What can hang from each mark:
vozum: kiliz
menip: favu
pusa: kiliz rifom
rifom: pusa zokimog
mevap: rifom
nuse: favu
kiliz: menip mevap nuse ralase vozum zokimog
zokimog: kiliz rifom

Every row comes from one small tree of marks. Brackets hold a mark, then the marks that hang from it, in alphabetical order. Every link used is in the known rows. Which tree was each row made from?
Known rows:
{mevap {rifom {pusa {kiliz nuse}} zokimog}}: 1.673  0.953  -0.034  -2.462  1.284  -1.698  -0.360  0.950  1.248  1.271  -1.573  -2.009  0.497  -0.275  -4.122  1.889  -0.992  0.544  0.854  -1.695  0.532  0.421  1.168  -0.914  0.631  -0.744  0.042  0.623  0.982  0.012  2.996  1.471  -0.677
{mevap {rifom pusa {zokimog {kiliz menip {nuse favu} vozum}}}}: 0.775  1.224  1.156  -0.635  2.554  -3.579  -0.328  2.348  2.630  0.639  -2.206  -2.508  0.122  -1.679  -2.868  1.672  -0.901  -0.712  1.236  -1.085  -0.368  0.935  1.094  1.787  0.020  -0.455  -0.602  2.312  -0.237  0.181  2.499  1.755  -1.202
{vozum {kiliz menip mevap {nuse favu} ralase zokimog}}: -1.071  -2.475  1.676  3.933  0.748  -4.455  0.260  3.361  -0.004  0.995  -0.321  -3.276  -0.696  -2.451  -2.124  1.468  1.122  -2.030  3.534  1.346  0.651  2.209  2.243  2.757  -0.912  -1.637  -0.574  3.716  -0.386  1.684  2.880  0.668  -1.866
{vozum {kiliz menip {mevap rifom} ralase zokimog}}: -1.332  -3.319  0.425  1.515  0.700  -3.965  -0.767  2.426  -0.775  0.474  -1.291  -3.626  -0.934  -0.937  -2.607  2.978  1.246  -1.274  2.535  1.351  0.677  1.611  2.257  0.961  0.046  -1.513  -0.450  3.749  -0.698  1.729  2.869  -0.523  -1.349
{zokimog {kiliz nuse ralase}}: -1.647  -0.977  1.317  1.064  2.206  -2.304  -0.598  1.413  0.600  0.204  -0.536  -1.217  0.662  -1.803  -1.381  0.662  0.464  -0.794  1.887  -0.195  0.439  1.335  1.114  0.966  0.823  -1.191  0.135  1.094  0.815  0.931  2.015  2.069  -1.438
{mevap {rifom pusa}}: 0.539  0.622  -0.183  -2.280  1.764  -1.432  -0.972  0.874  0.599  0.417  -1.920  -1.696  -0.312  0.978  -2.459  1.314  -0.794  0.305  0.211  -0.691  -0.053  0.577  -0.071  -1.012  1.318  -0.034  0.235  0.551  -0.964  0.456  1.448  0.726  -0.451
{rifom pusa {zokimog {kiliz ralase}}}: 0.256  -0.652  0.810  -1.697  1.533  -1.842  -0.282  1.911  0.816  0.027  -0.678  -1.381  0.391  -0.398  -1.603  1.951  0.109  0.309  1.225  -1.173  -0.777  1.365  1.226  -0.058  -0.180  -1.056  -0.043  0.774  2.449  1.213  1.420  2.008  -1.819
{rifom {zokimog {kiliz menip mevap nuse ralase vozum}}}: -2.286  -2.290  1.588  1.999  1.592  -4.222  -0.418  2.923  1.243  0.566  -0.361  -2.957  0.028  -2.636  -2.457  1.784  0.743  -1.751  3.073  -0.711  -0.095  2.547  2.260  2.084  -0.978  -1.360  -0.076  2.397  1.422  0.911  1.737  1.540  -1.642
{vozum {kiliz nuse}}: -0.193  -0.128  0.625  0.788  0.456  -1.190  0.713  0.867  -0.406  1.097  0.688  -1.090  0.330  -1.189  -1.182  0.340  0.384  -0.038  0.513  -0.740  0.749  0.171  1.648  -0.263  0.793  -1.304  -0.135  1.070  -0.781  1.273  1.637  1.270  -0.611
{pusa rifom}: -0.032  -0.646  -0.450  -0.180  1.264  -0.744  -0.877  1.661  -0.261  0.480  -0.259  -1.180  -0.568  1.412  -1.523  0.857  -1.136  -0.336  -0.317  -1.395  -0.868  0.303  0.770  -0.868  1.637  1.311  0.703  0.066  -0.601  0.737  0.787  0.843  -0.405
{vozum {kiliz {mevap rifom} zokimog}}: -0.303  -1.982  -0.329  -0.106  0.093  -1.600  -0.023  1.591  -0.761  0.832  -0.801  -2.771  0.011  -0.309  -1.868  2.318  0.218  0.134  1.871  0.082  0.474  1.348  2.049  -0.413  0.307  -1.961  0.687  3.251  -0.747  1.697  2.959  -0.151  -0.358
{mevap {rifom {pusa {kiliz vozum}} zokimog}}: 1.265  0.199  0.038  -2.995  1.437  -2.568  -0.854  1.462  0.761  1.353  -1.155  -1.859  -0.001  -0.016  -3.415  2.261  -1.997  0.748  0.998  -2.468  0.419  0.215  2.000  -0.257  0.785  0.323  -0.035  1.026  0.606  -0.002  1.979  0.618  -0.542
{zokimog rifom}: 0.743  -0.561  -0.883  -0.661  1.475  -0.238  -0.130  0.635  0.276  0.568  -1.146  -0.815  -0.667  1.266  -0.656  1.081  -0.960  0.157  0.223  -1.446  0.063  1.704  -0.148  -0.729  1.198  -0.819  0.534  0.296  -1.090  0.566  0.626  1.136  0.196
{rifom {pusa {kiliz nuse}} zokimog}: 1.091  0.757  0.792  -1.444  0.844  -1.217  0.017  1.653  1.075  1.345  -0.009  -1.625  0.303  -0.656  -3.256  1.366  -0.623  0.248  0.799  -2.321  0.238  0.601  1.755  -0.181  0.188  -1.129  0.061  0.112  2.121  0.299  2.545  1.720  -0.923
{mevap {rifom pusa {zokimog {kiliz ralase}}}}: 0.891  -0.497  0.043  -2.836  1.974  -2.189  -0.626  1.243  0.813  -0.018  -2.109  -1.950  0.353  -0.087  -2.328  2.484  -0.318  0.669  1.174  -0.805  -0.158  1.068  0.963  -0.651  0.493  -0.743  0.048  1.319  1.256  0.700  2.095  1.592  -1.386
{rifom {pusa {kiliz {menip favu} nuse vozum}} zokimog}: 0.474  0.932  2.440  0.200  0.637  -3.861  -0.916  2.884  1.911  0.883  0.265  -2.352  0.050  -2.154  -2.799  1.569  -1.090  -1.150  1.146  -3.131  -0.115  0.538  2.309  1.813  -0.639  -0.903  -0.531  0.114  1.297  -0.409  1.791  1.366  -1.018
{zokimog {kiliz menip {nuse favu}} {rifom pusa}}: 1.118  2.230  1.149  0.771  3.293  -2.081  -0.317  2.732  2.491  0.616  -1.974  -2.084  0.058  -0.515  -1.037  1.353  0.097  -1.448  0.140  -0.730  -0.024  2.159  -0.365  1.404  0.171  -1.925  -0.901  1.778  -0.930  0.496  2.808  2.815  -0.951
{vozum {kiliz menip mevap {nuse favu} {zokimog rifom}}}: 0.304  -1.112  0.530  2.775  0.870  -2.507  0.706  2.949  0.575  1.192  -0.851  -2.987  -0.591  -1.534  -1.501  2.015  0.691  -1.603  1.954  0.239  0.572  2.453  1.198  1.959  -0.665  -2.557  -0.221  3.626  -1.421  1.495  3.310  0.959  -0.685
{vozum kiliz}: -0.113  -0.925  0.088  0.144  0.502  -0.896  0.649  0.818  -1.117  0.951  0.619  -1.038  0.110  0.411  -0.790  0.656  -0.208  0.357  0.196  -0.595  0.206  -0.094  1.864  -0.698  0.757  -0.954  -0.143  1.042  -0.538  1.595  0.822  0.714  -0.464
{nuse favu}: 0.866  -0.470  0.339  1.037  1.481  -1.273  0.583  1.264  0.425  0.519  -0.813  -1.006  -0.411  0.813  -1.046  -0.764  -1.923  -0.077  1.362  -0.365  -0.211  1.033  0.510  0.696  0.276  0.162  0.196  0.981  -0.549  1.055  0.102  0.980  -0.328

Write each row's tree:
0.545  -0.680  0.767  0.020  1.036  -1.724  -0.314  2.241  0.122  0.600  -0.419  -2.032  -1.031  0.016  -1.178  3.130  1.155  -0.648  -0.170  -0.605  -0.642  1.145  1.390  0.626  0.695  -2.168  -0.936  2.248  -1.072  1.191  2.323  0.706  -1.129
{vozum {kiliz menip {zokimog {rifom pusa}}}}
0.626  -0.510  -0.964  -2.193  0.639  -1.435  -0.166  1.492  0.667  0.721  -1.831  -2.874  -0.104  0.573  -3.131  1.482  -0.674  0.307  1.509  -0.772  0.199  2.150  0.641  -1.413  -0.488  -0.725  0.884  1.539  0.455  0.894  1.630  0.760  -0.385
{kiliz {mevap {rifom pusa zokimog}}}
-1.133  -1.391  1.059  0.158  2.300  -4.048  -0.673  1.420  1.778  0.402  -1.642  -2.454  0.177  -2.278  -2.974  2.270  0.081  -0.802  2.160  -0.737  -0.095  1.139  1.640  1.451  0.587  -0.481  -0.386  2.131  0.291  0.292  2.215  1.450  -1.075
{mevap {rifom {zokimog {kiliz menip nuse ralase vozum}}}}
0.463  -0.897  0.772  -0.466  2.225  -3.625  0.022  1.476  1.450  0.494  -1.979  -1.913  0.694  -2.209  -2.190  1.214  -1.360  -0.064  2.781  -1.027  0.293  1.414  1.403  1.706  0.206  -0.090  0.228  2.480  0.339  0.661  2.133  1.746  -1.054
{mevap {rifom {zokimog {kiliz {nuse favu} ralase vozum}}}}
-1.217  -3.236  0.902  0.100  1.353  -3.612  -1.505  2.191  0.204  0.476  -0.720  -0.940  -1.373  -1.687  -0.862  2.418  -0.889  -0.525  2.670  -1.774  -0.263  2.578  1.146  2.686  1.123  -0.165  0.556  1.903  -0.523  0.573  1.394  0.233  -1.289
{kiliz ralase vozum {zokimog rifom}}
0.896  0.595  1.861  0.855  0.175  -2.501  -0.620  2.346  1.282  0.104  -0.157  -2.375  -0.252  -2.212  -0.789  2.360  1.035  -1.104  0.672  -1.299  -0.345  1.179  0.850  1.259  -0.055  -3.245  -0.476  1.565  -1.110  0.529  2.916  1.403  -1.104
{vozum {kiliz {menip favu} nuse {zokimog {rifom pusa}}}}
-1.931  -3.457  2.133  3.256  -0.103  -4.395  -1.763  3.341  0.442  -0.508  -0.799  -3.457  -1.133  -1.658  -1.872  1.498  0.486  -2.246  3.726  0.419  -0.571  3.054  1.286  2.153  -1.040  -1.652  0.530  1.928  0.580  1.037  1.418  0.071  -1.463
{kiliz {menip favu} mevap ralase zokimog}
-0.092  -0.156  1.341  1.883  1.657  -3.809  -0.869  3.525  2.192  0.536  -2.659  -3.995  -0.680  -1.476  -3.840  1.549  0.398  -1.887  2.860  0.998  0.053  2.885  0.254  2.289  -0.556  -1.423  -0.119  3.580  -1.033  0.390  3.708  0.759  -1.310
{kiliz menip {mevap {rifom pusa}} {nuse favu} zokimog}
0.446  0.261  1.470  1.395  -0.074  -2.926  -0.652  3.114  1.004  0.439  -0.242  -3.315  -0.165  -2.207  -1.291  2.365  1.434  -1.567  1.420  -0.940  0.023  2.528  0.998  1.060  -0.958  -3.620  0.027  2.188  -0.894  1.053  3.213  1.132  -0.902
{vozum {kiliz {menip favu} mevap nuse {zokimog {rifom pusa}}}}
-0.195  0.203  1.136  -1.889  1.444  -1.874  -0.216  2.348  1.136  0.236  -0.187  -1.200  0.473  -0.800  -1.406  1.599  -0.779  0.348  0.684  -2.740  -1.069  1.059  1.674  0.647  -0.038  -0.847  -0.002  1.054  1.525  0.800  1.300  1.848  -1.287
{rifom pusa {zokimog {kiliz vozum}}}
0.034  -1.669  1.042  1.377  -0.055  -4.389  0.088  1.793  0.372  0.661  -0.679  -3.950  0.226  -2.542  -2.477  1.576  0.900  -1.213  2.777  0.272  0.820  1.461  1.915  0.278  -1.204  -2.022  0.075  1.973  -0.038  1.285  2.037  0.813  -1.173
{vozum {kiliz {menip favu} {mevap {rifom zokimog}} nuse ralase}}
-0.974  -0.233  1.778  0.312  2.222  -5.023  -2.323  4.097  1.256  -0.014  -1.224  -3.176  -0.449  -1.373  -0.304  2.044  -0.095  -2.058  1.876  -1.841  0.097  3.286  0.872  1.641  -0.890  -1.546  -0.074  1.595  -0.208  0.775  1.718  1.505  -1.652
{zokimog {kiliz {menip favu} mevap ralase vozum} {rifom pusa}}
-0.152  0.998  0.799  -0.192  1.218  -2.122  -0.933  2.618  0.311  1.654  -0.168  -2.390  0.075  -0.073  -3.045  0.692  -0.243  -0.734  1.077  -1.366  1.198  1.536  1.527  -0.279  -0.137  -1.185  0.284  0.680  0.946  0.589  2.861  1.306  -0.870
{rifom {pusa {kiliz mevap nuse}}}
-0.565  -1.145  -0.049  -0.459  1.145  -1.738  -0.551  2.881  0.220  0.391  -0.112  -2.095  0.002  -0.142  -1.551  2.012  -1.083  -0.378  1.064  -2.530  -1.127  1.381  1.959  -0.279  0.187  0.577  1.110  1.668  0.927  1.265  1.827  1.135  -0.844
{pusa {rifom {zokimog {kiliz mevap vozum}}}}
-1.691  -1.454  0.722  0.920  1.749  -4.486  -1.983  3.714  -0.624  1.840  0.350  -2.406  -0.588  -1.433  -3.082  1.485  -1.444  -1.815  2.410  -2.061  1.416  1.468  2.680  1.050  0.699  1.661  0.919  1.267  0.325  0.580  3.065  0.615  -1.345
{pusa {kiliz mevap nuse ralase vozum} rifom}
-0.450  -2.178  0.159  -0.982  0.506  -3.402  -0.744  2.552  -1.076  0.708  -0.820  -2.856  -0.221  -0.929  -1.986  2.752  0.811  -0.152  2.492  0.408  0.913  1.870  2.155  -0.016  0.012  -1.468  0.484  3.105  -0.208  1.839  3.162  -0.092  -1.720
{vozum {kiliz {mevap {rifom pusa}} ralase zokimog}}
0.416  -0.945  0.238  0.448  0.437  -0.796  0.211  1.062  0.176  0.906  -0.003  -1.079  -0.124  -1.785  -0.980  2.200  0.482  0.102  0.991  -1.164  0.091  1.282  1.157  0.522  1.068  -2.598  0.318  2.120  -0.957  1.166  3.128  1.107  -0.677
{vozum {kiliz nuse {zokimog rifom}}}
-2.405  -2.003  1.869  1.479  1.850  -5.616  -2.130  4.306  1.562  0.857  -1.047  -3.007  -1.766  -3.217  -2.497  2.975  1.119  -2.645  3.223  -1.050  0.246  4.073  1.114  3.570  -0.399  -1.155  -0.031  2.957  -0.777  0.412  3.025  0.573  -2.175
{kiliz menip mevap nuse ralase vozum {zokimog {rifom pusa}}}
-1.207  -0.443  3.567  1.412  1.096  -5.519  -2.478  3.722  1.270  0.726  -0.086  -2.388  -0.591  -2.903  -2.718  1.790  -0.333  -2.043  2.416  -1.990  0.068  1.147  2.397  3.474  0.166  -0.731  -0.562  1.057  0.667  -0.283  2.783  0.751  -2.083
{rifom {pusa {kiliz {menip favu} nuse ralase vozum zokimog}}}
1.442  1.434  -0.024  -1.524  1.896  -1.122  -0.636  1.517  0.920  1.276  -0.765  -1.247  -0.271  0.353  -2.065  1.499  -0.908  -0.152  -0.072  -2.115  1.028  1.436  0.490  -0.431  1.030  -1.201  0.084  0.097  -0.144  0.140  2.711  1.931  -0.320
{zokimog {rifom {pusa {kiliz nuse}}}}
-0.325  -2.818  0.935  2.186  -0.100  -3.758  -0.768  2.742  -0.442  0.107  -0.390  -3.279  -0.820  -1.429  -0.572  2.476  0.952  -1.491  2.557  -0.097  0.273  2.469  1.717  0.958  -0.921  -2.674  0.250  2.564  -0.524  1.595  2.114  0.368  -1.171
{vozum {kiliz {menip favu} mevap ralase {zokimog rifom}}}
-2.642  -3.070  0.777  0.739  1.246  -4.439  -0.908  2.790  -0.722  0.991  -0.014  -1.950  -0.966  -1.059  -1.519  0.423  -0.903  -1.150  3.144  -0.980  0.626  2.542  1.878  1.457  -0.310  0.637  0.518  1.625  -0.027  1.276  0.312  0.135  -1.150
{kiliz mevap ralase vozum}
1.431  0.377  1.380  -0.920  1.012  -3.920  -1.160  1.608  1.627  0.677  -1.719  -3.091  -0.022  -1.390  -3.831  2.121  -0.697  -0.719  1.763  -1.175  0.573  0.475  1.286  0.459  -0.116  -0.933  -0.309  0.388  1.098  -0.216  2.519  1.331  -1.278
{mevap {rifom {pusa {kiliz {menip favu} nuse ralase}} zokimog}}
-0.064  -0.685  -0.643  0.369  1.166  -1.392  -1.341  2.758  -0.927  1.459  -0.239  -2.453  -0.415  1.775  -2.610  1.379  -1.477  -0.674  0.489  -1.722  0.472  0.807  1.993  -1.225  0.873  0.776  0.995  0.782  0.618  1.018  2.472  0.543  -0.091
{pusa {kiliz mevap} rifom}
-1.114  -1.134  3.192  1.271  1.121  -5.696  -2.607  3.710  2.239  -0.044  -0.800  -2.278  -1.198  -4.018  -1.373  2.396  0.184  -2.304  2.702  -2.060  -0.500  2.680  0.689  4.038  0.066  -1.364  -0.324  1.229  -0.960  -0.329  2.235  1.058  -1.996
{kiliz {menip favu} nuse ralase vozum {zokimog {rifom pusa}}}
-1.801  -0.683  1.772  3.643  1.820  -4.583  -0.330  3.472  1.529  1.363  -0.696  -2.906  -0.792  -1.888  -2.330  -0.408  -0.839  -2.516  2.818  -0.449  0.325  2.546  1.361  3.219  -0.837  0.087  -0.453  2.631  -1.650  0.448  1.029  0.829  -0.841
{kiliz menip mevap {nuse favu} vozum}
0.765  -0.729  -0.532  -1.484  1.599  -0.650  0.171  0.244  0.936  0.006  -1.935  -1.777  0.671  0.135  -2.283  1.975  -0.749  0.944  0.961  -0.872  -0.483  0.669  0.850  -1.056  0.729  -1.335  0.383  1.519  0.754  0.739  1.892  1.427  -0.134
{mevap {rifom {zokimog kiliz}}}
0.345  -0.861  0.862  -1.637  1.927  -4.412  -1.327  2.025  0.742  1.137  -1.649  -2.496  -0.885  -0.305  -4.004  2.799  -1.211  -0.491  1.440  -1.560  0.372  0.606  2.360  0.836  0.676  0.575  -0.830  1.617  0.662  -0.222  1.984  0.429  -1.340
{mevap {rifom {pusa {kiliz menip ralase vozum}} zokimog}}
